What can hang from each mark:
K_775: K_212 K_421
K_680: K_421
K_158: K_421 K_972
K_421: K_158 K_426 K_680 K_775
K_972: K_854
K_854: K_212 K_972
K_212: K_775 K_854
K_426: K_421

Each row was made from one small tree. The marks that hang from a mark follow it in brackets, in the order of their numbers. Every link used is in the known rows. Write each row's tree.
Known rows:
K_972(K_854(K_212(K_775(K_421(K_426))))): [ 19.6 -41.6  16.7  32.4  25.4  -6.7 -15.1  20.6  67.2  10.2 -17.9 -14.9
  -9.8  -7.7  -9.8   3.1 -30.1  44.8 -25.6   3.6 -24.7  -0.7]
K_680(K_421(K_158 K_426 K_775(K_212))): [ -5.1  -9.9 -23.6 -24.8   8.6  20.8 -12.1  31.0  46.4   7.5 -11.6  35.3
   3.6   7.2 -26.5  26.1   7.1 -31.5  16.8  10.8  21.2 -19.6]
K_775(K_212 K_421): [  1.6   3.4   1.3  35.5 -17.0  -7.0 -13.9   7.7  -6.6 -14.2  -8.0   8.0
  16.9   1.6  21.3 -13.0   5.5  14.3 -23.7  -1.0 -12.3  -5.8]
K_680(K_421(K_158 K_775)): [-17.8   5.6  -4.7 -19.8  22.2  -1.9  -4.6 -10.7  -2.9  -1.6   6.2  35.1
 -22.4 -24.6   3.6 -10.9   9.4 -31.6   0.2  19.2   0.7 -19.1]
K_775(K_212): [-25.1  -4.3   5.5  22.1 -19.5  -5.3   5.8  15.2 -16.6 -13.0  16.4   3.4
  31.2  14.0  10.6  -6.7   5.4 -29.7 -12.2  -2.2  -0.7 -12.4]
K_421(K_158(K_972) K_426 K_680 K_775): [ 25.5  13.1 -44.7 -25.7  -0.6  10.7   1.6 -14.6 -19.4   4.5 -22.5   2.1
   9.0  -6.6  -6.3  30.3  -4.9   5.7  15.0  -0.7  38.5  10.4]
K_775(K_212(K_854) K_421): [-18.1 -17.2  25.0  46.5 -15.9 -11.2  -0.6  26.5  -8.9   1.5   5.1   7.7
   9.3  22.5   0.6 -20.6  -8.8  17.9  -2.4 -10.9 -13.8   0.2]
K_158(K_972): [-11.3  24.4  -5.2 -16.8 -13.7 -13.2  22.6   9.2 -41.5  -6.8  28.7   6.4
  21.8  -9.8  26.8   1.1  -0.2   5.8  -4.9 -10.1 -14.7  -8.7]
K_158(K_421(K_680 K_775) K_972(K_854)): [ 16.9  39.8 -40.5 -27.2 -22.7 -20.6 -27.1 -47.7  -9.8 -24.1 -28.8 -14.2
 -36.1 -18.6  -0.5  11.8  10.1 -24.1  -6.9  11.3  -9.2 -19.9]
K_426(K_421(K_158(K_972) K_775(K_212))): [-46.5  15.5 -47.0 -46.0  -5.7 -31.0   7.1  33.7 -26.2 -16.0   3.9   2.9
  -7.4  23.9 -14.1  38.8  -1.7 -15.4   7.0  25.3  18.8 -23.2]
K_212(K_775(K_421(K_426)) K_854): [ -5.0 -30.4  45.5  36.1  14.8   7.1  14.9  31.2  18.9  20.1  -2.4 -21.6
 -14.1  12.6 -17.6 -26.1 -15.7  45.1  14.1 -28.2 -23.2  13.7]
K_972(K_854): [-10.1  -5.1  18.9   9.6  -7.6  -8.1  12.4 -40.4  -5.2  -0.5   0.5   4.1
  -6.1 -26.7  10.1 -11.6 -15.5 -21.7 -23.9   5.6 -34.6 -19.9]
K_421(K_158 K_426 K_680): [ 25.9  -6.3  11.8  -5.8   4.6  41.4   1.1 -14.4   7.9  22.3 -15.2  10.8
  25.5  -1.0  -3.6  -2.8  -9.6 -14.3  -1.1  -8.2  22.3  18.0]
K_854(K_212(K_775)): [-30.4 -30.4  31.2  34.6  22.9 -26.3   7.0  41.8  -3.4  -7.1  38.8 -14.6
  19.2  13.8   4.9 -18.4  -7.3  -3.0 -20.5   3.5   8.9   1.7]
K_775(K_212 K_421(K_158 K_426 K_680)): [ 50.0 -11.8  -8.3  18.0  -1.3  42.7 -28.2   0.3  29.9  12.9 -38.8   9.1
  27.9  13.5   4.7   5.6  -6.2  14.9 -10.5  -5.5  28.3  21.9]
K_854(K_972): [-23.1  19.1  14.9   4.1 -14.9 -15.5  37.3 -33.4 -37.3  -4.4  32.1   0.3
  14.3 -20.8  11.4 -13.2  21.5  -7.8  16.3  -5.6 -21.4   5.6]
K_972(K_854(K_212(K_775(K_421(K_158))))): [  4.3 -48.3  28.9  34.9  50.6  -2.2  -9.5  -0.7  40.7  12.4   1.5   0.8
 -26.5   5.2  20.0 -17.4 -37.6   7.7 -46.2  22.9  -8.3   2.5]
K_972(K_854(K_212(K_775))): [-19.3 -44.2  28.3  37.1  25.3 -24.2   0.6  13.2  23.2   0.1  26.4 -21.2
  -5.6   4.7   1.3  -5.3 -25.7 -16.6 -30.8  11.0 -11.3 -12.1]
K_426(K_421(K_680)): [ -9.8  12.1  12.8  -8.9 -16.1 -19.0 -13.7  -1.7 -30.7 -14.7   0.5 -26.3
   7.8 -15.0 -10.4   3.7  11.8   2.6  -3.4   0.4  -9.1  -3.6]
K_158(K_421(K_426) K_972): [  2.5  52.6  -4.8 -67.7 -18.6  11.5  11.4  36.2  17.8  -1.8   5.1  15.3
  -1.9   0.6  -4.6   3.9   6.5  -0.2  17.3 -13.5 -20.7  -9.2]
K_426(K_421): [-42.7  21.2  21.3 -22.2  -9.6 -35.5  10.4  10.8 -24.7 -15.1  11.6  -6.1
  -2.4 -18.4 -13.4  -2.2   3.5   3.0  -3.8   6.1 -32.0 -22.3]
K_158(K_972(K_854)): [ -3.0   9.5  -9.9 -13.3 -10.8 -12.5  20.1 -17.7 -11.2  -1.5  14.3   2.8
  -2.8 -20.4  23.0   9.9 -14.6  -5.1 -15.8  -2.1 -36.1 -23.3]
K_158(K_421(K_426 K_680) K_972(K_854)): [ 45.9  33.7 -14.9 -53.8 -22.2  21.7 -12.6 -12.4  41.8   2.2 -23.6 -12.2
 -14.7  -7.2  -9.2  19.8  -0.5  -9.3  -0.1 -13.2 -14.7  -7.1]
K_775(K_212 K_421(K_680)): [ 30.3  -5.7  -6.6  46.3 -23.1   6.3 -35.1 -10.1 -12.4 -16.9 -18.8  -9.2
  29.1  -0.7  24.0  -5.9  11.6  14.6 -19.9  -8.1   9.4  11.6]

Which tree is each row?
[ 14.2  -0.3 -18.9   5.3   4.3  10.9  -5.8 -31.5 -11.8   5.3 -35.1   5.4
   6.7 -13.0 -19.0  10.1  -7.3 -13.6   4.7   9.2  33.7  12.1]
K_421(K_158 K_426 K_680 K_775)
[ 49.6   7.8   4.7  20.0 -16.2  14.4 -26.3 -19.7   9.3  -0.7 -40.6  -7.3
  19.0 -26.7   2.7  -2.0   1.0  49.0  -5.8 -20.0  -4.4  16.3]
K_775(K_421(K_426 K_680))
[ 27.8   0.0  -9.1 -67.2  19.3  45.6  10.5   9.1  67.3  31.3   9.1  36.3
 -19.4 -11.8   0.7  28.9 -16.9  -7.6   2.9  -5.3 -23.1 -25.9]
K_680(K_421(K_158(K_972(K_854)) K_426))
[-32.0 -20.6  21.3  25.2  18.4 -25.8  29.4  18.2  -8.7  -5.5  53.0 -24.9
  14.4  11.4   2.5  -8.5  12.2  -1.4  11.4   1.6   6.5  13.7]
K_854(K_212(K_775) K_972)
[-23.8  -3.0 -30.0  -2.6  -6.0 -18.2 -25.2  -0.3 -23.0 -16.3 -20.5 -15.3
  -1.6  15.8 -24.8  24.1   8.1 -33.8   1.0  29.9  38.9 -10.3]
K_426(K_421(K_158 K_680 K_775(K_212)))
[ 60.8  14.5 -19.8 -19.4   3.8  35.2  -9.5  -5.9   6.9  14.3 -22.3  13.5
   9.8  -8.8  21.5  10.5 -10.6  49.4  -1.6 -15.3  14.6  21.3]
K_775(K_421(K_158(K_972) K_426 K_680))
[ -3.7  12.2 -11.1 -22.2  -5.3  -6.8 -10.1  10.7  25.0  -7.1 -16.0  21.2
  -8.0 -37.6 -25.4  16.1  16.1   3.7  22.7  -1.7 -12.9 -22.6]
K_680(K_421(K_426 K_775))
[-49.5  17.3  -3.3 -26.0   9.1 -39.0   7.7  -9.2 -32.4  -7.2 -10.8   6.3
 -28.3 -15.3 -21.2   3.8  -6.2 -18.1   0.4  36.2  -3.4 -18.2]
K_426(K_421(K_158 K_775))
[ 30.1 -25.1  10.2  44.6 -24.6  21.9 -20.1  26.9  22.3  11.8 -27.5 -10.1
  23.3  25.6 -20.9   3.4  -6.9  34.7  12.6 -26.2  14.4  17.2]
K_775(K_212(K_854) K_421(K_426 K_680))
[-36.4 -29.8   0.3  14.4  -1.3   6.3  22.0  26.6  12.3  20.6  -8.4  19.7
   3.8  39.4 -46.2  11.5 -24.4 -30.9  26.9   4.8  31.0  -2.2]
K_421(K_158 K_426 K_775(K_212(K_854)))
[ 12.4  38.3 -15.1 -20.8 -23.0  -4.9 -29.7 -17.0   5.3 -18.2 -47.6  -6.5
 -10.1 -15.9 -30.8  -1.5  21.4 -19.5  15.7   3.2  10.8   1.2]
K_158(K_421(K_426 K_680 K_775))
[ -2.8  40.3  -2.4 -49.5 -11.6  -6.5   6.4 -13.7   8.5  -8.2   5.1   6.6
 -30.9 -11.5  15.8  -4.3  -3.4 -26.4 -16.8   3.2 -45.8 -27.4]
K_158(K_421 K_972(K_854))
[ 19.9  12.1  -9.2 -19.0   6.5  24.0   8.4  -8.5 -40.3   7.9  19.4   6.2
  23.2   5.1  30.5  -2.5  -2.2 -13.0  -9.8  -6.1  24.9  12.8]
K_421(K_158(K_972) K_680)
[  2.4  18.1 -10.3 -51.8   1.8   4.9   1.8   8.2 -29.6   2.5  18.3 -11.0
   3.5   5.7   7.4  21.4  -1.5   0.5  -2.1   4.0  12.9   0.2]
K_426(K_421(K_158(K_972) K_680))
[-17.3 -24.9  43.9  33.9  33.8   8.9  42.0 -17.0 -10.4  24.8  31.3 -10.9
 -33.0  26.9   8.8 -43.5   0.7  16.0  22.4 -10.4  -9.3  29.6]
K_212(K_775(K_421(K_158)) K_854(K_972))
[-10.3 -14.4  17.7  40.1  17.9 -36.2   4.1   7.4   0.7  -9.6  23.8 -18.5
   0.8   0.1  15.9 -15.8  10.9  42.4   2.1   0.0  -7.9  20.7]
K_854(K_212(K_775(K_421)) K_972)
[-43.5 -13.6  21.0  25.7 -26.8  -6.9  41.2   8.4 -21.6   6.6  41.1  -1.0
  16.6  36.6 -14.0  -6.2  12.6 -22.2  35.6 -13.6  -3.1   4.9]
K_775(K_212(K_854(K_972)))
[-42.7 -24.0  46.5  32.7   6.8  -8.6  54.6   0.4 -29.7  11.7  57.9 -33.1
 -10.5  23.4  -9.9 -30.1  13.3 -10.9  37.2 -23.3  -9.5  17.0]
K_212(K_775 K_854(K_972))
[-20.2 -18.4 -17.2  46.2 -33.7 -26.4   9.1 -27.5 -44.4 -10.1   9.1 -26.7
  14.2  30.4 -28.8  10.4  27.0 -21.4  42.8  -4.0  30.8  12.4]
K_421(K_680 K_775(K_212(K_854(K_972))))
[-21.4  -9.1  14.1  39.8 -23.9 -11.9  22.5  -1.4 -12.5   1.0  19.8   3.1
   2.6  21.4  -1.3 -16.0  13.6  19.5  24.0 -12.2 -18.0  10.5]
K_775(K_212(K_854(K_972)) K_421)
[ 16.6  14.7  -4.4 -71.1  14.3  43.7  12.8  43.6  39.7  25.3  25.2  39.8
   0.7  -3.4   8.8  17.1  -1.8   5.0  16.0 -13.7  -4.6 -11.8]
K_680(K_421(K_158(K_972) K_426))
[ 36.4   3.4  12.1  22.2  11.7  23.8 -20.1 -38.7 -19.4   5.9 -15.2  11.1
   2.7 -19.8  34.9 -28.0  -2.6  14.6 -27.1   2.9   7.9  21.3]
K_775(K_421(K_158 K_680))
[ 26.2  -4.2  -1.7 -16.8  29.6  30.4  14.7  29.1  19.0  18.2   2.5  -1.6
  -7.5   9.2  22.3  -5.6 -13.9  44.4  -3.5 -16.3   1.4  16.8]
K_212(K_775(K_421(K_158(K_972) K_426)))
[ 37.0 -12.7  16.2  55.8  12.4   4.8 -22.1 -20.5 -25.9 -13.6  -7.8 -41.5
   1.3  -7.3  25.2 -32.0  12.8  24.9 -18.5 -17.6   1.1  22.3]
K_212(K_775(K_421(K_680)))
[  5.9 -14.4  12.7  25.5  17.1 -18.5   9.8  23.6  35.1   2.7   8.1 -17.9
   4.7   1.4  -5.7   1.7   6.5  56.6  16.1  -8.5  -5.2  26.9]
K_854(K_212(K_775(K_421(K_426))) K_972)
[ -1.0 -13.9 -29.3  26.3  -5.5   1.6 -19.8 -23.8 -30.8 -10.7 -16.5   1.9
  20.4  16.0   0.9   5.0   4.7 -45.4  -7.1  19.7  51.0   5.5]
K_421(K_158 K_680 K_775(K_212))
[ 18.7  50.7 -42.3 -48.4 -28.9  -7.8 -18.6   3.4  -4.0 -21.0 -34.2  -8.2
  -9.5  -9.4 -18.2  20.4  18.7   1.6  22.3  -5.2  14.2  -1.0]
K_158(K_421(K_426 K_680 K_775) K_972)
[-29.3  46.4 -43.9 -37.4 -27.4 -31.8 -10.9  26.3 -23.1 -35.3  -0.4   6.7
  -6.3  17.7  -2.3  10.9  19.2 -31.7   4.4  10.2   7.4 -23.8]
K_158(K_421(K_775(K_212)) K_972)
[ -0.4 -38.5  23.7  49.5  27.5 -26.4 -15.3   4.3  31.4  -4.2  -0.8 -15.7
 -17.3  -8.1  15.6 -12.1 -23.0  27.7 -39.7  15.9 -23.5  -4.0]
K_972(K_854(K_212(K_775(K_421))))
[-19.6  -9.0 -19.7 -10.6   8.8   6.7 -15.1  10.9   9.9  -5.0   6.7  31.0
  -2.7   5.6  -1.1   5.0  14.3 -48.5  -0.1  21.4  22.0 -22.1]
K_680(K_421(K_158 K_775(K_212)))
[-23.0   9.5 -11.6 -13.1   5.6 -24.6 -14.8 -26.3 -36.4 -11.9 -24.5 -12.7
 -16.7 -13.6 -21.0   7.1   4.0 -15.7   0.8  27.6  17.8  -2.4]
K_426(K_421(K_158 K_680 K_775))
[  6.4  -0.6  20.8 -41.4  22.7  42.7   6.6  20.0  48.3  25.8   6.4  41.2
   0.3 -15.6  -6.6  -2.1  -0.9 -11.8   8.9  -3.3  -9.1 -10.3]
K_680(K_421(K_158 K_426))
[ 50.5  -0.7 -17.5  -3.2   5.1  21.3 -14.4 -51.3  -2.2   9.4 -17.5   6.5
 -17.1 -13.9  42.2   3.0 -21.0  22.9 -30.9   1.5  -5.1   3.1]
K_775(K_421(K_158(K_972(K_854)) K_680))
